What can hang from each mark:
K603: K272 K493 K613
K493: K342 K483 K603
K447: K272 K342
K272: K447 K603
K91: K603
K483: K493
K613: K603
K342: K493

Each row was made from one small tree. The marks that hang from a mark follow it in brackets, in the order of their numbers. Every link used is in the known rows. Write each row's tree.
Known rows:
K272(K603): [-0.17 -3.75  0.82  0.13  0.68 -0.66 -1.53  1.52 -0.88 -0.30 -0.35  0.32
 -0.43 -1.05 -1.45  0.75  0.72  1.40 -0.56 -1.85  1.36  1.11]
K613(K603(K272 K493(K342 K483))): [-0.13 -2.16  0.92 -1.04  0.84  0.43 -0.92  0.67  1.07 -0.74  0.42 -0.86
 -1.28 -0.69 -1.33  1.05  0.68  1.78 -0.06 -1.07  1.96  0.24]
K447(K272 K342(K493(K483 K603))): [ 0.59 -1.51  2.87 -0.10 -0.35  0.26 -0.77  0.02 -1.15 -2.58  2.16 -0.06
 -0.42 -1.21 -2.99 -0.52  1.04  1.16  3.33  0.68  1.64  0.39]
K91(K603(K493(K342) K613)): [ 0.56 -4.28  1.41 -0.73  1.56 -1.33 -0.28  0.71  1.26 -0.81  0.54 -0.19
  0.90 -1.01  0.44  0.38  2.42  1.18 -0.33 -2.60  1.67  0.78]
K613(K603(K272)): [-0.61 -1.23  0.45  0.63  0.47  1.18 -1.72  1.20  0.01 -0.10  0.77 -0.78
 -0.97 -0.78 -2.39  0.46  0.23  1.29 -1.63 -0.85  1.55  0.56]
K613(K603(K272 K493(K483))): [-0.11 -1.28  0.62 -0.17  0.93  0.54 -1.11  0.87  1.08 -0.55  0.66 -1.00
 -1.02 -0.91 -1.28  0.58  0.77  1.67 -0.12 -1.00  2.41  0.12]
K91(K603(K272 K493(K483) K613)): [ 0.99 -2.90  1.20 -0.04  2.24 -0.87  0.12  1.75  1.91 -0.98  1.12 -1.37
  0.56 -1.54 -0.73 -0.37  2.77  1.04  0.69 -2.83  1.91  0.28]
K493(K342 K483): [ 0.20 -3.63  1.55 -1.97  0.96 -0.92  0.16 -0.36 -0.90 -1.37 -0.21 -0.35
 -0.93 -0.53 -1.72  1.51  0.83  1.72  1.60 -1.60  1.06  0.94]
K483(K493(K342 K603(K613))): [-0.48 -1.95  0.85 -0.47  0.72 -0.07 -0.53  1.12  0.59 -0.37  0.72 -0.06
  0.27 -0.70 -1.42  0.91  1.41  1.25 -0.62 -1.92  1.07  0.55]
K447(K272): [-0.44 -1.65  0.91 -0.04  0.44  0.13 -1.38  0.27 -1.30 -0.84  0.63 -0.41
 -0.53 -0.83 -2.28 -0.24  0.44  0.99  0.99  0.29  1.73  0.60]
K272(K603(K613)): [-0.10 -4.46  1.01  0.58  1.17 -0.63 -0.69  2.36 -0.04  0.17  0.00  0.49
 -0.29 -1.39 -1.20  0.60  0.93  1.18 -0.81 -3.10  1.27  0.72]
K603(K272(K447) K493(K483) K613): [ 0.49 -2.45  2.22  0.18  2.27 -1.17  0.52  1.96  2.05 -0.86  0.94 -2.05
 -1.14 -1.92 -0.67  0.15  1.46  0.72  0.53 -2.80  2.08  0.02]
K272(K447(K342) K603(K493(K483))): [ 0.51 -3.95  3.48 -0.25  0.71 -2.12 -1.02  1.65 -0.69 -1.29 -0.21  0.45
 -0.35 -1.23 -0.41  1.35  1.23  1.49  0.90 -1.19  2.23  1.18]
K91(K603): [ 0.31 -2.66  1.00 -0.01  1.12 -0.83 -1.25  0.39 -0.63 -0.92  0.37 -0.21
  0.97 -0.79 -1.16 -0.01  2.08  1.05 -0.60 -1.35  1.35  1.39]
K493(K342 K483 K603(K272(K447))): [-0.17 -3.57  2.10 -1.54  1.42 -0.89  0.36  0.85 -0.21 -2.05  1.91 -0.91
 -0.89 -1.22 -2.06  0.84  1.60  0.80  1.10 -1.50  1.07  1.12]
K603(K272 K493(K342) K613): [ 0.38 -3.10  1.05 -0.52  1.39 -0.37 -0.03  1.70  2.60 -0.38  0.92 -2.28
 -1.44 -1.32 -0.47  0.51  0.97  0.82  0.07 -2.92  1.50 -0.29]
K342(K493): [ 0.31 -1.75  1.52  0.43  0.25 -0.20 -1.30 -0.61 -0.19 -1.92 -0.01 -1.03
 -1.00 -1.18 -1.89  0.04  0.30  1.49 -0.09 -1.17  0.91  1.00]
K91(K603(K613)): [ 0.43 -3.36  1.17  0.46  1.65 -0.75 -0.39  1.19  0.19 -0.46  0.64 -0.04
  1.13 -1.12 -0.85 -0.13  2.32  0.90 -0.82 -2.57  1.24  0.99]
K493(K483): [ 0.19 -2.19  1.15 -0.62  1.12 -0.71 -0.14  0.03 -0.92 -1.03  0.03 -0.63
 -0.64 -0.89 -1.62  0.67  1.07  1.55  1.57 -1.41  1.50  0.74]
K272(K447 K603(K493(K342) K613)): [-0.16 -5.59  2.72 -0.37  1.60 -2.23 -0.57  2.13  0.56 -0.69 -0.35  0.61
 -0.56 -1.54  0.18  1.29  1.03  1.10 -1.31 -2.70  1.74  1.18]
K447(K272(K603)): [-0.49 -3.11  0.92 -0.03  0.64 -0.09 -1.69  1.43 -1.41 -0.64  0.35  0.47
 -0.43 -1.08 -2.57 -0.08  0.67  1.19  0.58 -0.29  1.71  0.87]

Write each row's tree:
[ 0.33 -4.45  3.43  0.60  1.00 -1.90 -0.85  2.54  0.26 -0.48  0.16  0.58
 -0.22 -1.51  0.03  1.06  1.19  1.01 -0.45 -2.23  2.09  0.87] -> K272(K447(K342) K603(K493 K613))
[ 0.28 -2.46  3.63  0.94  0.39 -1.08 -0.59  0.70 -0.49 -1.86  1.39 -0.20
 -0.33 -1.52 -1.26  0.41  0.94  0.66 -0.17 -1.11  1.26  1.21] -> K272(K447(K342(K493(K603(K613)))))
[ 0.17 -3.35  2.24 -0.38  1.76 -1.17  0.00  1.89  2.16 -0.67  0.81 -2.06
 -1.51 -1.50 -0.39  0.73  0.81  0.53 -0.77 -2.69  1.57  0.27] -> K603(K272(K447) K493(K342) K613)
[ 0.22 -1.23  2.54  0.69  0.49 -0.41 -1.21  1.61 -0.53 -0.87  0.94 -1.98
 -1.29 -0.99 -2.60  0.51  0.36  0.41 -0.28 -0.82  1.23  0.89] -> K603(K272(K447(K342)))
[ 0.73 -2.81  1.16 -0.76  1.56 -1.41 -0.72  0.04  0.31 -1.54  0.32 -0.38
  0.95 -0.89  0.00  0.05  2.53  1.58  0.99 -1.49  2.23  0.92] -> K91(K603(K493(K483)))
[ 0.55 -2.62  1.12 -1.62  1.15 -0.67 -0.29  0.47  1.42 -1.30  0.39 -2.26
 -1.70 -0.94 -1.22  0.85  0.98  1.45  1.65 -1.69  1.69  0.15] -> K603(K272 K493(K342 K483))
[ 0.66 -2.85  2.66  0.87  1.57 -0.75 -0.40  2.44  0.39 -0.63  1.34 -0.95
  0.59 -1.37 -2.04 -0.19  2.15  0.30 -0.90 -2.27  1.15  1.10] -> K91(K603(K272(K447(K342)) K613))
[ 0.47 -2.85  1.06  0.68  1.76 -0.25 -0.48  2.08  0.92 -0.38  1.23 -1.15
  0.53 -1.36 -1.96 -0.52  2.21  0.59 -0.81 -2.71  1.05  0.76] -> K91(K603(K272 K613))
[ 0.31 -4.53  1.18 -0.19  1.54 -1.25 -0.15  1.94  0.96 -0.34 -0.06  0.25
 -0.29 -1.62 -0.04  0.70  1.50  1.61  0.80 -3.11  2.06  0.29] -> K272(K603(K493(K483) K613))
[-0.27 -2.71  1.13 -1.23  0.64 -0.09 -0.89 -0.22  0.35 -0.89 -0.03  0.36
 -0.72 -0.45 -0.34  1.44  0.75  2.15 -0.03 -0.92  2.19  0.49] -> K613(K603(K493(K342 K483)))
[ 0.42 -2.65  1.70  0.24  1.05 -0.34  0.36  0.07  0.63 -2.31  1.57 -0.39
 -0.39 -1.96 -1.45 -0.32  1.72  1.24  1.35 -2.19  1.07  0.52] -> K342(K493(K483 K603(K613)))
[-0.09 -3.82  1.30 -1.96  0.97 -0.77  0.39 -0.23 -0.62 -1.91  1.57  0.09
 -0.36 -0.82 -1.02  1.06  1.75  1.34  1.83 -1.52  1.21  0.95] -> K493(K342 K483 K603)
[ 0.70 -2.16  1.01 -0.08  1.86 -0.38  0.51  1.81  2.45 -0.55  1.06 -2.28
 -1.12 -1.70 -0.70  0.07  1.48  0.93  1.45 -3.09  1.98 -0.56] -> K603(K272 K493(K483) K613)
[-0.42 -3.27  1.70 -0.77  0.97 -0.56 -0.73  0.91 -0.08 -1.48  1.98 -1.10
 -0.85 -1.05 -1.62  0.67  1.25  0.40 -0.54 -1.15  0.86  1.24] -> K493(K342 K603(K272(K447)))
[-0.62 -1.13  1.32 -0.50  0.57 -0.08 -1.28  1.26  0.19 -0.79  0.77 -0.96
 -0.34 -0.70 -2.40  0.77  1.14  1.03 -0.94 -0.97  1.09  1.01] -> K483(K493(K342 K603(K272(K447))))
[ 0.53 -1.65  1.37  0.10  0.85  0.09 -0.44  0.09  0.58 -2.65  1.73 -1.59
 -0.90 -1.74 -2.54 -0.47  1.41  1.19  1.40 -1.40  1.07  0.59] -> K342(K493(K483 K603(K272)))
[ 0.09 -3.34  1.10 -1.64  1.18 -0.30  0.29  0.68  0.11 -1.79  2.02 -1.08
 -0.90 -1.08 -2.09  0.76  1.67  1.00  1.78 -1.68  0.97  0.70] -> K493(K342 K483 K603(K272))
[-0.43 -3.55  1.10  0.34  1.00 -0.08 -0.96  2.10 -0.71 -0.29  0.63  0.63
 -0.29 -1.39 -2.31 -0.18  0.81  0.96  0.40 -1.20  1.63  0.52] -> K447(K272(K603(K613)))
[ 0.66 -2.10  0.79  0.00  1.38 -0.80 -1.44  1.00  1.17 -1.13  0.84 -1.71
  0.39 -1.03 -0.77 -0.36  2.26  1.00 -0.16 -1.56  1.91  0.74] -> K91(K603(K272 K493))
[ 0.34 -1.78  2.22  0.18  1.03 -0.46 -0.39  0.26  0.29 -2.88  1.61 -1.37
 -0.91 -1.84 -2.44 -0.40  1.44  1.11  0.89 -1.25  1.06  1.07] -> K342(K493(K483 K603(K272(K447))))
[-0.06 -5.09  2.79 -1.30  1.40 -2.41 -0.82  1.28 -0.42 -1.46 -0.74  0.52
 -0.63 -1.18 -0.27  1.50  1.10  1.72 -0.02 -1.66  1.88  1.52] -> K272(K447 K603(K493(K342 K483)))
[ 0.16 -2.59  0.87  0.14  1.75  0.10  0.84  1.72  0.97 -1.05  2.58 -1.12
 -0.36 -1.81 -1.73 -0.21  2.13  0.56  1.46 -2.75  1.35  0.08] -> K493(K483 K603(K272 K613))
[ 0.35 -1.87  3.70  0.59  0.06 -1.12 -1.29  0.18 -1.20 -1.88  0.27 -0.51
 -0.80 -1.09 -1.77  0.65  0.28  0.97 -0.16 -0.40  1.20  1.44] -> K272(K447(K342(K493)))
[ 0.00 -4.68  1.03 -1.04  0.65 -1.29 -1.47  1.06  0.24 -0.71 -0.49  0.16
 -0.69 -0.85 -0.13  1.30  0.86  1.73 -0.04 -1.92  1.73  0.87] -> K272(K603(K493(K342)))
[-0.08 -2.68  1.81  0.30  2.07 -0.59  0.87  2.00  0.67 -1.29  2.52 -1.01
 -0.38 -2.00 -1.66 -0.08  2.15  0.41  0.84 -2.53  1.46  0.53] -> K493(K483 K603(K272(K447) K613))
[ 0.32 -5.44  1.46 -1.08  1.44 -1.38  0.07  1.81  0.98 -0.50 -0.26  0.43
 -0.52 -1.35 -0.19  1.18  1.40  1.67  0.74 -3.21  1.72  0.38] -> K272(K603(K493(K342 K483) K613))
[ 1.08 -1.69  2.94  0.00 -0.27 -0.39 -0.65 -0.25 -0.77 -2.01  0.50 -0.67
 -0.90 -0.97 -2.27  0.56  0.58  1.54  2.14 -0.77  1.09  0.56] -> K447(K342(K493(K483)))
[-0.25 -1.81  0.78 -0.44  0.77 -0.01 -1.11 -0.03  0.32 -0.76  0.09  0.20
 -0.38 -0.68 -0.22  0.92  0.86  2.09  0.00 -0.80  2.61  0.38] -> K613(K603(K493(K483)))
[ 0.36 -2.79  2.17 -0.15 -0.29 -0.27 -1.82  1.45 -0.94 -0.83  0.77  0.35
 -0.41 -0.92 -1.74  0.23  0.74  1.23  2.07  0.39  2.22  0.25] -> K447(K272(K603(K493)) K342)
